Each row was made from one small tree. The marks that hang from a mark follow it in brackets, in alphabetical order. Every link used is in the known rows. Write each row's tree.
Known rows:
gifuto[lubibeg[vada]]: -32; 162; -245; 188; 149; -205; 367; 11; -206; -462; 35; -4; 142; 117; -157; -7; -46; -71; -129; -219; 228; 64; -134
mugaf[vada]: 137; -7; -108; -51; 132; 69; -21; -150; -110; 81; 15; 90; 126; 52; 23; 65; 29; 67; -208; 76; 178; -154; -10
zefid[bipo[nimin[gifuto]]]: 73; 232; -125; -261; -62; 218; -333; 92; 433; -17; -77; -46; -465; 99; 137; -293; 239; -159; 476; -73; 310; 360; -116
nimin[gifuto[lubibeg[funaf]]]: -105; 45; -183; 193; 81; -3; 314; -69; -37; -390; -176; -10; -264; 182; -86; -94; -213; -116; 118; -348; 157; 156; 66
vada[gaso mugaf]: 115; 133; -205; -32; 202; -29; -274; 29; 16; -136; 34; -85; 237; -169; -20; -88; 272; 174; 0; 303; -151; 51; -3
gifuto[lubibeg]: 9; 20; -95; 81; 17; -127; 188; 45; -101; -276; -43; 36; -50; 88; -42; -103; -41; 19; 53; -81; 86; 136; -37
bipo[nimin[gifuto[lubibeg]] zefid]: 25; 232; -252; -233; -143; 53; 53; 48; 228; -327; 28; 121; -668; 242; 131; -478; 135; -173; 404; -17; 499; 328; -188
bipo[nimin[gifuto] zefid]: 21; 206; -165; -314; -145; 183; -143; 7; 330; -76; 58; 80; -623; 155; 168; -372; 185; -197; 379; 48; 403; 195; -150
bipo[nimin[gifuto]]: -31; 165; -49; -55; -51; 161; -28; -46; 266; 96; -92; 40; -420; 197; 155; -207; 37; -131; 266; -5; 288; 196; -30
vada[gaso lubibeg[funaf] mugaf]: 66; 1; -117; 153; 231; -11; -214; -225; 5; -132; -81; -210; 341; -146; -291; -28; 214; 138; 145; 253; -224; 308; 153
mugaf[vada[lubibeg[funaf gifuto]]]: -30; -165; 2; 313; 21; 117; -70; -501; -295; 79; -118; -209; 39; 189; -361; 124; 28; 55; -28; 87; 49; -41; 102
funaf[lubibeg[gifuto vada]]: -154; 0; -177; 461; 82; 14; 289; -244; -289; -205; 41; -243; 59; 83; -345; 203; -127; -56; -208; -201; -58; -164; -86
mugaf[vada[gaso]]: 147; -33; -207; -82; 292; 86; -144; -117; -65; -89; 32; 47; 206; -37; -75; -23; 151; 224; -319; 236; 246; -51; 47
funaf[lubibeg[gifuto vada[gaso mugaf]]]: -28; 124; -365; 447; 288; -27; 31; -216; -263; -356; 70; -321; 298; -87; -359; 126; 158; 117; -208; 100; -220; -103; -77
gifuto[lubibeg[funaf vada] nimin]: -91; 80; -462; 17; 73; -264; 444; 64; -323; -483; 162; -47; -59; -8; -312; 164; -178; -142; -217; -352; 301; 151; -81
bipo[nimin]: -19; 97; 3; -154; -115; 107; -139; -31; 177; 155; 86; 10; -234; 70; 92; -95; 138; 66; 92; 77; 134; 232; -52
tiragop[gifuto]: -81; -52; -100; 130; 85; -151; 134; -5; 72; -192; -152; 27; -190; 158; -85; 55; -40; 61; 89; -114; 72; 158; -90
gifuto[lubibeg[funaf vada[gaso]] nimin]: -94; 58; -550; -9; 227; -246; 330; 90; -274; -662; 188; -82; 31; -86; -414; 62; -56; 9; -324; -179; 365; 234; -12
bipo[zefid]: 57; 56; -102; -263; -94; 11; -96; 43; 67; -164; 155; 49; -193; -50; 18; -158; 149; -72; 84; 57; 103; -12; -99
gifuto[lubibeg nimin]: 59; -45; -273; -88; -77; -259; 257; 211; -203; -204; 59; 82; -230; 37; -75; -77; -122; -105; 56; -26; 270; 146; -99
vada[gaso lubibeg[funaf gifuto] mugaf]: -39; -29; -88; 342; 89; 2; -298; -322; -157; -149; -106; -379; 155; -17; -401; -39; 274; 171; 211; 309; -293; 158; 104
tiragop[gifuto[lubibeg[funaf] nimin]]: -136; -108; -400; 43; 18; -339; 392; 100; -155; -460; -43; 21; -451; 129; -277; 101; -218; 12; 47; -315; 235; 374; -87
lubibeg[vada[gaso]]: -44; 119; -247; 65; 296; -65; 64; -13; -60; -380; 85; -73; 267; -57; -212; 4; 124; 61; -272; 12; 207; 23; -14
lubibeg[funaf gifuto[nimin] vada[mugaf]]: -102; 169; -425; 128; -14; -178; 7; -78; -406; -177; 200; -300; -23; -70; -305; 278; 87; -121; -83; -57; -105; -183; -153
funaf[lubibeg[vada[gaso]]]: -38; 10; -304; 254; 382; 24; 281; -124; -70; -384; 87; -106; 312; -112; -324; 119; -57; 54; -378; -117; 92; 80; 29
vada[lubibeg[gifuto[nimin]] mugaf]: 110; -45; -125; 208; -168; -228; -155; -81; -274; 174; -56; -227; -91; 55; -234; -47; 130; -163; 439; 397; -69; 11; -125

Which tree is each row?
-160; 166; -427; 255; 383; -68; 382; -94; -100; -769; -75; -93; 5; 114; -290; -97; -84; -72; -151; -327; 363; 180; 39  nimin[gifuto[lubibeg[funaf vada[gaso]]]]
-45; 250; -280; 107; 200; -50; 22; -143; -139; -236; 119; -159; 329; -106; -143; 264; 85; -27; -165; -172; -210; -53; -55  lubibeg[funaf vada[mugaf]]
-30; -88; -375; 51; 7; -421; 383; 204; -127; -381; -77; 104; -439; 197; -169; -25; -148; -34; 146; -150; 339; 306; -183  tiragop[gifuto[lubibeg nimin]]
-89; -80; -449; 260; 153; -105; 264; -51; -330; -325; 156; -245; -46; -53; -484; 147; -65; -37; -315; 8; 187; -49; -74  funaf[lubibeg[gifuto[nimin] vada[gaso]]]
-21; 177; -133; 32; -46; 34; 162; 11; 166; -172; -135; 73; -473; 296; 122; -323; -1; -107; 320; -82; 389; 347; -81  bipo[nimin[gifuto[lubibeg]]]
-4; -206; -132; 174; -55; -153; -97; -60; -218; -45; -56; -221; -172; 61; -413; -151; 108; -29; 205; 407; 232; 162; 10  vada[gaso lubibeg[gifuto[nimin]]]
-46; 244; -384; 87; 358; -28; -79; -126; -96; -422; 139; -201; 422; -195; -250; 159; 215; 126; -264; -18; -130; 52; 20  lubibeg[funaf vada[gaso mugaf]]
-1; -67; -178; 200; -152; -149; -140; -192; -308; 104; -14; -306; -102; -6; -348; 94; 85; -110; 320; 220; -187; 81; -18  vada[lubibeg[funaf gifuto[nimin]] mugaf]
57; 21; -30; 182; 56; -38; -104; -261; -43; 44; -99; -169; 244; -53; -188; 66; 96; -18; 267; 94; -283; 207; 95  vada[lubibeg[funaf] mugaf]
3; 198; -387; 137; -23; -245; -2; 19; -383; -110; 161; -228; -16; -20; -190; 139; 143; -166; 33; 131; 17; -242; -256  lubibeg[gifuto[nimin] vada[mugaf]]
-161; 178; -329; 295; 217; -79; 482; -115; -141; -606; -95; -52; -69; 197; -197; 8; -206; -221; -36; -479; 287; 89; -15  nimin[gifuto[lubibeg[funaf vada]]]
-107; -230; -164; 178; -34; -87; -88; -171; -231; -126; -20; -304; -187; 1; -527; -14; 51; 14; 96; 222; 117; 224; 110  vada[gaso lubibeg[funaf gifuto[nimin]]]
-116; -218; -65; 200; -203; -105; 21; -196; -278; 48; -34; -258; -255; 80; -422; 76; -70; -149; 200; 71; 33; 117; 38  vada[lubibeg[funaf gifuto[nimin]]]
80; 260; -226; -169; -40; 84; -135; 134; 329; -293; -120; -6; -518; 192; 95; -401; 178; -126; 522; -152; 405; 504; -154  zefid[bipo[nimin[gifuto[lubibeg]]]]
-32; 232; -263; -179; -39; 159; -141; 26; 314; -353; -79; -93; -528; 139; -12; -264; 125; -78; 420; -347; 290; 561; -52  zefid[bipo[nimin[gifuto[lubibeg[funaf]]]]]
173; 33; -87; 156; 210; -89; -218; -117; 18; -59; -113; -123; 353; -76; -180; -163; 282; 88; 254; 428; -99; 244; 51  vada[gaso lubibeg mugaf]
-42; -205; -203; 187; -139; -53; 172; -42; -281; 53; 69; -164; -328; -13; -277; 132; -188; -92; -38; -3; -29; -72; -59  funaf[lubibeg[gifuto[nimin]]]
-43; -135; -29; 151; 178; 34; -50; -236; 18; -185; -87; -162; 175; -41; -369; -38; 66; 115; 24; 101; 18; 354; 213  vada[gaso lubibeg[funaf]]
-151; 206; -341; 276; 227; -18; -166; -225; -252; -411; 112; -375; 252; -85; -364; 149; 271; 173; -197; 52; -207; -95; -25  lubibeg[funaf gifuto vada[gaso mugaf]]
-213; -2; -426; 95; 96; -97; 50; -52; -335; -401; 197; -299; -90; -56; -483; 166; 44; 23; -314; -44; 203; -29; -22  lubibeg[funaf gifuto[nimin] vada[gaso]]
-37; 146; -340; 160; 304; -184; 260; 28; -158; -661; 51; -36; 228; 46; -252; -98; 72; 91; -213; -62; 317; 163; -66  gifuto[lubibeg[vada[gaso]]]
-44; 185; -390; 264; 365; -142; 359; 20; -76; -702; -120; -14; 32; 175; -178; -226; -18; -121; -41; -151; 484; 116; -59  nimin[gifuto[lubibeg[vada[gaso]]]]
-77; 47; -526; 151; 150; -493; 565; 171; -228; -589; -14; 59; -250; 199; -281; 84; -151; -146; -12; -292; 484; 248; -278  tiragop[gifuto[lubibeg[vada] nimin]]
80; 144; -398; 249; 420; -43; 136; -104; -87; -341; 97; -141; 462; -199; -252; 125; 100; 79; -267; 32; -147; 29; -46  funaf[lubibeg[vada[gaso mugaf]]]
-42; 317; -427; 299; 261; -138; 327; -111; -150; -555; -91; -98; 83; 118; -128; 26; -53; -214; 88; -327; 56; 33; -90  nimin[gifuto[lubibeg[funaf vada[mugaf]]]]
-1; -192; -29; 209; -220; -172; 8; -82; -263; 132; -71; -182; -260; 142; -316; -55; -6; -183; 319; 251; 155; 60; -61  vada[lubibeg[gifuto[nimin]]]
20; 211; -565; 31; 124; -317; 277; 61; -354; -439; 180; -87; 110; -93; -237; 180; -11; -135; -89; -211; 70; 91; -148  gifuto[lubibeg[funaf vada[mugaf]] nimin]
